Each row was made from one path, in order. Every step used is in the known rows, and no mark comes twice. Write each row's path.
In the rows, zero is written as 128.
Known rows:
libed -> siru -> miveg -> nanu -> gesutom: [101 139  93 105 122 122 121 145  81 106 121 145  96 136 161 123 174 109
 104 155  85 100  97]
libed -> siru -> miveg: [103 135  97  94 109 133 124 166  90 121 107 119  83 127 161 146 174 116
  81 142  79 101  97]
miveg -> vadi -> libed: [118 124  81 107  46 135 111  85 112 131 122 113  72 141 156 165 143 133
  71 121  69 100  93]
nanu -> gesutom -> siru -> libed -> vadi: [ 97 163  83  88 149 137  98  50 110 162 114 137 110 138 139 138 135 120
  73 163  88 109 106]
vadi -> libed -> siru -> lemuk: [ 86 127  75  81  96 143  87 134  83 161  91 114  76 140 154 152 174 117
  79 130  81 117 107]
vadi -> libed -> siru -> miveg -> nanu: [104 115  84  92  92 123 109 152 101 123 119 132  73 132 160 136 188 120
 105 128  72 100 100]
miveg -> nanu -> gesutom -> siru -> lemuk -> vadi: [ 73 160  86  91 155 144 123  84  65 160 111 130 108 136 149 124 140 103
  90 148  92 118 110]
lemuk -> vadi -> miveg: [106 136 104 113  92 144 115  99  73 130 111 104  91 138 155 175 135 122
  54 133  88  91 108]
lemuk -> vadi -> libed: [103 116  98 119  76 141 106  77  86 171 112 111  87 138 146 171 146 136
  67 131  88 104 110]
gesutom -> siru -> miveg -> nanu: [101 147  85  75 120 132 158 155 109 120 124 126  85 123 158 125 162 117
  96 130  68 104  94]
siru -> libed -> vadi: [105 148  79  78  85 133  96  78 122 165 107 119 104 149 153 154 151 135
  66 139  88  92 104]
lemuk -> siru -> miveg: [ 97 131  75 117 112 141 140 146 105 125 122 123  90 130 168 162 160 128
  66 119  87  97  88]
gesutom -> siru -> lemuk -> vadi: [ 76 156  88  78 141 155 127 107  73 172  97 105  94 128 149 147 139 110
  65 135  85 118 110]
libed -> vadi -> miveg -> nanu -> gesutom: [113 150  82 111  86 134 114  79  94 111 122 142  99 159 158 146 145 116
  83 144  93  86 105]
lemuk -> siru: [101 127  76 114  96 143 121 126  83 143 112 118  96 142 166 161 151 120
  60 114  93 101  95]
lemuk -> vadi -> miveg -> nanu -> gesutom -> siru: [ 99 146 105 114 148 140 117  77  60 118 123 131 100 132 147 139 130 100
  82 147  84 101 110]
lemuk -> vadi -> libed -> siru -> gesutom: [103 112 118 136 126 138  67  65  49 157 106 123  92 140 145 163 158 123
  79 148  96 104 116]
siru -> lemuk -> vadi: [ 82 150  86  92  99 150 120 107  77 172  97 103  98 141 156 160 145 124
  61 135  95 107 107]
miveg -> nanu: [109 134  85  84  62 129 131 134  92 138 114 121  96 149 163 136 160 122
  87 123  84  98  97]
vadi -> miveg -> nanu -> gesutom -> siru -> libed: [ 99 152  87  84 150 128  98  90  95 111 127 133 104 132 149 129 138 107
  86 149  75 102 100]
nanu -> gesutom -> siru -> lemuk -> vadi -> libed: [ 74 144  83 113 151 154 104  57  76 178 108 124  94 130 135 154 131 117
  75 153  88 126 114]
libed -> vadi: [112 146  83  94  67 141 123  99 104 156 102 119  93 153 155 157 151 130
  65 134  92  95 105]
libed -> vadi -> miveg -> nanu: [116 144  80  90  63 135 119 105 102 118 115 125  87 156 164 150 156 119
  78 123  85  82 105]
lemuk -> vadi -> miveg -> nanu: [107 134 101 104  85 136 116 105  74 124 118 114  93 142 162 154 146 116
  74 122  87  87 108]

Write each row's path:
[101 157  80  66 127 138 103  77 118 166 108 120  99 136 145 142 144 123
  68 142  79 104 106] : gesutom -> siru -> libed -> vadi
[102 164  83  95 153 141  91  52 109 130 118 133 102 137 140 150 128 115
  64 160  82  99 106] : nanu -> gesutom -> siru -> libed -> vadi -> miveg
[104 126  90 138 122 144 108  99  70 134 115 125 105 148 163 162 150 126
  65 126 104 100  94] : lemuk -> siru -> gesutom
[ 85 161  74  83 141 146 124 119  81 114 115 130  94 137 154 130 143  99
  86 141  79 111 101] : vadi -> miveg -> nanu -> gesutom -> siru -> lemuk
[ 97 141  67  97 113 138  89  74 114 165 114 126 106 147 163 159 151 128
  58 120  97  95 102] : lemuk -> siru -> libed -> vadi
[107 113  91  99  83 134  89 124  82 149 100 119  78 139 151 153 169 118
  79 132  79 110 108] : vadi -> libed -> siru
[107 137  88 106  85 128 126 110  83 131 119 135 106 151 156 132 151 120
  91 145  91 103  96] : miveg -> nanu -> gesutom
[108 131 111 113 118 135  91 117  58 130  99 122  98 146 154 146 163 115
  79 149  95 101 103] : libed -> siru -> gesutom
[ 83 142  91  78 121 140  90 130  54 131 100 113  87 140 166 140 166  94
  82 125  87  97 115] : libed -> siru -> lemuk -> vadi -> miveg -> nanu
[107 154  77  97 105 127  86  59 111 121 125 140 107 154 155 143 145 123
  81 150  89  85 104] : siru -> libed -> vadi -> miveg -> nanu -> gesutom
[111 139  88 113  87 131 119 111  82  99 123 133  99 150 160 144 144 115
  84 141  86  94  96] : vadi -> miveg -> nanu -> gesutom
[115 146  84 100  69 144 117 101 104 125 107 116  85 151 156 169 146 125
  58 131  86  85 104] : libed -> vadi -> miveg
[ 83 131  81 101  90 150 104  86  87 181 103 107  86 140 149 171 150 134
  66 129  90 113 111] : siru -> lemuk -> vadi -> libed
[104 156  78  60 124 132  98  84 116 129 120 125  93 138 153 134 147 111
  81 129  74  92 107] : gesutom -> siru -> libed -> vadi -> miveg -> nanu
[ 79 145  96  84 124 146  93 123  54 167  87 107  94 136 158 148 162 105
  69 138  94 110 114] : libed -> siru -> lemuk -> vadi
[115 134  87  92  66 133 125 138  90 108 118 117  86 147 165 146 156 117
  79 120  80  89  98] : vadi -> miveg -> nanu
[ 82 155  85  73 137 149 122 115  71 136 109 111  87 131 157 138 144 100
  76 123  79 105 111] : gesutom -> siru -> lemuk -> vadi -> miveg -> nanu
[101 140  64  92 111 132  84  84 112 128 124 131  99 150 170 153 155 118
  70 108  89  82 102] : lemuk -> siru -> libed -> vadi -> miveg -> nanu
[106 138  84  87  78 127 151 156 112 118 127 125  89 137 165 138 170 130
  93 127  78  94  90] : siru -> miveg -> nanu
[ 96 134  72 130 127 131 138 124  97 111 136 149 101 138 168 140 158 121
  91 130  93  97  88] : lemuk -> siru -> miveg -> nanu -> gesutom
[105 116  90 102  98 132 109 145 102 130 111 124  72 127 153 156 178 126
  85 137  73 105 101] : vadi -> libed -> siru -> miveg
[101 148  89  85 126 142 156 149 110 128 116 117  84 118 152 144 152 121
  75 140  71 108  94] : gesutom -> siru -> miveg
[102 146  91  96 126 134 132 108  81 133 119 138 103 138 149 119 144 106
  95 146  82 113 100] : miveg -> nanu -> gesutom -> siru
[105 143  84 111  99 126 146 130 105 112 130 140 100 140 160 135 158 128
  97 147  86  97  90] : siru -> miveg -> nanu -> gesutom
[ 77 139  81  90 129 155 109  86  84 184 102 108  82 127 142 157 143 121
  70 131  81 122 114] : gesutom -> siru -> lemuk -> vadi -> libed
[103 159  81  71 132 141  97  80 117 137 111 116  91 134 146 153 138 116
  60 137  74  94 107] : gesutom -> siru -> libed -> vadi -> miveg
[107 141  82 120 124 139 132  78 120 107 140 134  72 119 144 151 135 125
  85 151  61 110  90] : nanu -> gesutom -> siru -> miveg -> vadi -> libed
[108 158  84 100 125 139 119  77  90 114 121 143  94 146 148 133 140 102
  85 147  83  96 108] : libed -> vadi -> miveg -> nanu -> gesutom -> siru
[ 84 145  97  90 129 149  89 125  55 137  91 103  86 135 160 160 157 100
  61 136  89 101 115] : libed -> siru -> lemuk -> vadi -> miveg
